(in the rows, 128 means zero)
Known rows, with every step that occurs:
b-p-f: [102 153 153 110 104 133 145 112 150 124 137 119 162 170 146 105 142 109
 151 152 113 107 133 178 118 162  94 105]
c-w: [153 177 150 128  80 117 123 179 129 137 139  97 161 181 101 153 159 143
 167 136  99 108 145 172 134 164 103 119]
p-w-x: [121 165 138 118 121 115  98 105 117 107 146 108  94 201 113 173 162 169
 174 145  88 117 160 166 104 159 125  99]
w-n: [117 140 168 108  85  98 127 161 155 131 142  95 152 170 114 126 157 150
 160 127 100 118 169 192 107 180 108  95]
e-f-c-w-x: [123 211 146 144  70 147 125 178 125 130 129 123 117 164 115 116 119 171
 128 147  99  88 123 169 160 142 103 130]
n-w-g-b: [111 133 145  98 131  73  93 128 149 102 137 158 115 155 142 153 167 130
 152 134 130 103 168 201  86 167 112  84]
f-e-w: [137 181 133 108  87 122 127 186 109 123 162 114 139 181 134 161 166 156
 158 153  95 123 132 188 122 147 120 121]
e-w: [148 151 138 117 106 110 112 159 104 128 152 113 138 185 119 145 163 151
 152 157  88  96 155 183 129 171 111 103]
x-w-u: [102 122 161 109  92 120 137 147 113 141 119 102 121 164 101 128 172 155
 176 157 103 115 151 178 108 190 104 115]
x-w-e: [104 115 177 131  79 117 135 163 111 127 148  69 131 176  99 151 170 156
 155 162 124 110 122 171 103 180 110  94]
u-w-e-f: [119 170 163 139  78 102 125 118 120 110 149 129  93 178  92 142 150 159
 130 167 101 107 135 168 119 157 132  75]
f-e-w-n: [117 167 145 101  79 103 134 198 126 128 171  91 150 170 141 133 167 156
 148 145  88 109 149 207 115 147 121 119]
u-w-g: [134 158 140 127 111  89 124 149 133  86 163 107  87 194 109 145 153 138
 146 156  66  99 163 179 100 163 116  68]
c-w-g-b-p-f: [114 136 149 112 120 114 137 175 162 101 164 102 176 151 162  88 158 102
 133 150 131  48 123 186 123 135  93 112]
b-p-w-e-f: [ 76 134 145 124  75 143 102  70 130 108 135 109 115 189 126 154 163 141
 164 169 113 117 126 176 114 140 134  89]
e-f-c-w-u: [110 201 148 129  53 146 125 175 131 156 102 134 131 150 105  95 140 168
 159 166 105 109 128 168 164 155 102 139]
g-b-p-f-e: [ 90 157 156  82  96 125 163 160 154 117 152 135 174 145 175 110 156 119
 152 137 154 106 113 180 110 134 109 125]
n-w: [116 173 145 110 102  95 103  96 127 135 119 156 124 174 120 170 154 129
 156 140  99 142 171 186  99 179 108  97]
f-c: [114 167 155 120  71 133 133 169 136 131 122 118 132 177 119 127 137 170
 165 143 111 131 135 171 129 178  96 101]
e-f-c: [108 174 157 117  64 142 123 159 143 128 117 142 120 168 114 115 111 164
 153 152 115 136 127 176 134 161 101 109]
b-p-f-e-w-c: [110 206 125  82 112 144 152 147 130 106 176 127 171 170 177 149 176 116
 160 170  78 121 126 212 131 107 113 150]
b-p-f-c: [ 85 169 153 115  78 155 160 140 149 128 125 116 149 166 158  87 118 129
 143 159 114 108 120 169 132 158  83 108]
b-g: [117 132 146 106  83 116 121 169 118 124 102 126 136 176 119 128 168 144
 160 113 128 140 162 181 125 152 112 112]
g-b-p-f-e-w-x: [104 168 132  97 129 131 152 158 112 110 179 132 146 148 195 108 167 134
 118 147 132  50 114 184 126 125 120 135]
n-w-g: [110 158 135 113 117  89  89 113 143 107 136 142 105 178 126 155 160 122
 154 147  93 130 174 207  96 169 111  82]
c-w-u: [134 178 145 123  86 123 126 162 125 153 115 115 150 165  97 136 186 158
 177 149 100 109 158 171 140 171 111 128]
c-w-g-b-p: [124 122 140 115 106 116 128 176 151 103 145  99 165 163 148 125 182 117
 155 134 125  54 139 188 123 148 109 100]
g-b-p: [111 113 152  95 104 123 141 131 141 119 125 136 160 163 149 133 173 129
 164 123 147  89 144 178 113 172 113  98]
x-w: [122 124 170 115  90 113 131 167 118 124 140  89 133 179 103 150 152 141
 163 146 103 115 138 178  99 185  94 102]

Rows:
[119 179 156 151  50 141 140 199 124 146 132  81 154 171 111 132 157 178
 150 160 121 101 114 156 153 160 106 110] -> f-c-w-e
[133 192 124 117 106 130 128 173  99 114 169 115 116 181 135 158 171 166
 140 148  94 106 137 190 126 140 128 126] -> f-e-w-x
[106 139 161 103  93  91 105 126 144 118 149  78 126 192 122 153 156 158
 179 141  79 123 172 178  91 172 115  97] -> p-w-n
[136 170 158 146  71 125 124 170 125 140 144  82 157 178 100 155 179 160
 155 150 119 102 128 166 135 159 117 103] -> c-w-e
[125 149 159  93 106 118 130 161 128 107 143 101 142 176 108 178 173 142
 186 150  82 139 147 200 103 171 105 125] -> x-w-c
[ 62 125 156 115  71 141 117 115 133 110 121 123 115 162 156 130 145 164
 160 165 153  94 106 159 121 140 121  93] -> g-b-p-w-e-f-c
[117 197 158 101  88 119 144 178 149 124 160 116 149 166 135 122 135 139
 158 149 119 151 115 180 111 141 102 126] -> p-f-e
[ 97 175 140 104 104 102 108  75 123 154  98 163 111 159 115 155 177 141
 172 150 101 140 186 189 108 191 115 108] -> n-w-u
[ 94  70 158 101 111 115 138 162 137  89 151  87 135 162 149 123 168 114
 155 141 134  60 135 193  92 165 104  91] -> x-w-g-b-p
[120 107 144  97 132  82  86 147 150  83 162 104 106 185 134 155 163 154
 182 145 115 102 154 176  86 157 118  83] -> p-w-g-b
[112 152 163 127  74 124 111 133 139 127 138 128 126 168  94 133 153 161
 145 154 135 131 122 180 122 158 126  94] -> w-e-f
[132 149 132 112 108 119 118 135 105 146 132 127 128 173 117 130 188 164
 166 166  94  98 170 182 132 179 121 113] -> e-w-u
[105 167 158 117  84 136 161 190 145 133 132 114 184 144 173  84 129 131
 138 150 138  56 105 155 147 149  78 127] -> g-b-p-f-c-w
[ 82 125 153 106 110 129 147 172 168 101 143 121 147 148 180  70 131 129
 136 157 140  73 115 177 117 152  88  96] -> w-g-b-p-f-c
[110 185 157 100  92  98 143 200 138 128 185  86 158 158 156 100 144 143
 128 158  89 103 132 203 117 137 103 127] -> p-f-e-w-n
[109  99 143  99 116 116 128 145 160  91 139 121 143 166 152 122 178 122
 160 131 140  79 146 194 104 163 115  83] -> w-g-b-p
[ 94 118 130 112 110 126 102 104 144  83 147  83 106 207 139 158 168 124
 185 156  80 108 158 187  99 151 118  78] -> b-p-w-g
[133 166 165 121  74 100 130 192 147 142 143  75 172 170 112 130 160 146
 153 127  90  88 156 187 127 163 103 115] -> c-w-n
[129 178 157 144  62 128 114 165 132 135 142 108 147 169  91 137 158 155
 139 156 121 104 115 176 142 145 121 111] -> c-w-e-f
[130 202 141 146  77 145 138 191 116 136 131 101 132 172 118 131 142 174
 144 142  95  86 133 157 152 155 101 125] -> f-c-w-x
[129 196 142 102 102 115 136 185 120 126 183 110 149 168 148 121 145 140
 136 167  97 116 118 187 121 136 102 131] -> p-f-e-w
[126 154 139  92 134  95 125 217 140  96 201 115 141 152 169 101 154 140
 132 166 128  81 119 199 109 122 110 116] -> p-f-e-w-g-b
[133 162 123 112 102 117 115 200 124  96 183  96 122 185 136 146 169 147
 154 160  90 113 138 205 116 132 122 110] -> f-e-w-g
[108 188 167 127  43 123 130 205 152 140 125  95 151 152 119  91 113 161
 131 146  94  93 132 186 146 151  92 127] -> e-f-c-w-n
[100 144 139 122  75 142 129 192 156 103 126 121 144 148 155  92 135 133
 140 150 135  54 112 186 146 133 100 113] -> e-f-c-w-g-b-p
[ 81  96 158  86 102  96 123 112 145 111 134  96 145 171 162 136 173 137
 177 128 116  75 163 180  92 165 118  95] -> g-b-p-w-n
[101 179 151 127 100 144 164 174 132 128 137 117 165 142 176  80 137 141
 125 144 136  35 107 155 151 138  90 132] -> g-b-p-f-c-w-x
[111 186 137 119 121 101 105  86 114 127 125 156 101 172 122 171 157 144
 142 134 100 120 172 188 102 173 120 103] -> n-w-x
[ 77 113 156 106  94 121 107  84 134 106 131 126 124 168 145 148 168 148
 162 155 150  92 121 170 107 141 136  95] -> g-b-p-w-e-f
[ 67 165 134  85 118  99 129 122 159  96 152 154 138 143 194 123 155  95
 136 148 137 107 126 206  91 125 108 112] -> n-w-g-b-p-f-e
[ 78 136 143  94 140  92 117  96 157 101 143 157 136 145 179 107 152  90
 128 149 134  78 149 199  94 152  98  90] -> n-w-g-b-p-f
[107 136 140  69 129 121 115  93 143  93 132 133 149 183 159 190 197 132
 211 140 103 117 161 191  99 144 126 120] -> g-b-p-w-c
[ 95 160 144  98 113  99 163 160 151  72 181 120 118 157 178 106 151 108
 134 158 111  74 119 180  95 120 117  93] -> u-w-g-b-p-f-e
[136 184 146 133 116 104 135 122 107 103 152 126  81 188 107 157 157 159
 137 142  77  89 168 162 111 169 126  85] -> u-w-x
[141 207 126  84 104 127 127 178 119 112 165 129 150 178 137 189 189 153
 181 153  75 147 148 212 124 129 131 144] -> f-e-w-c
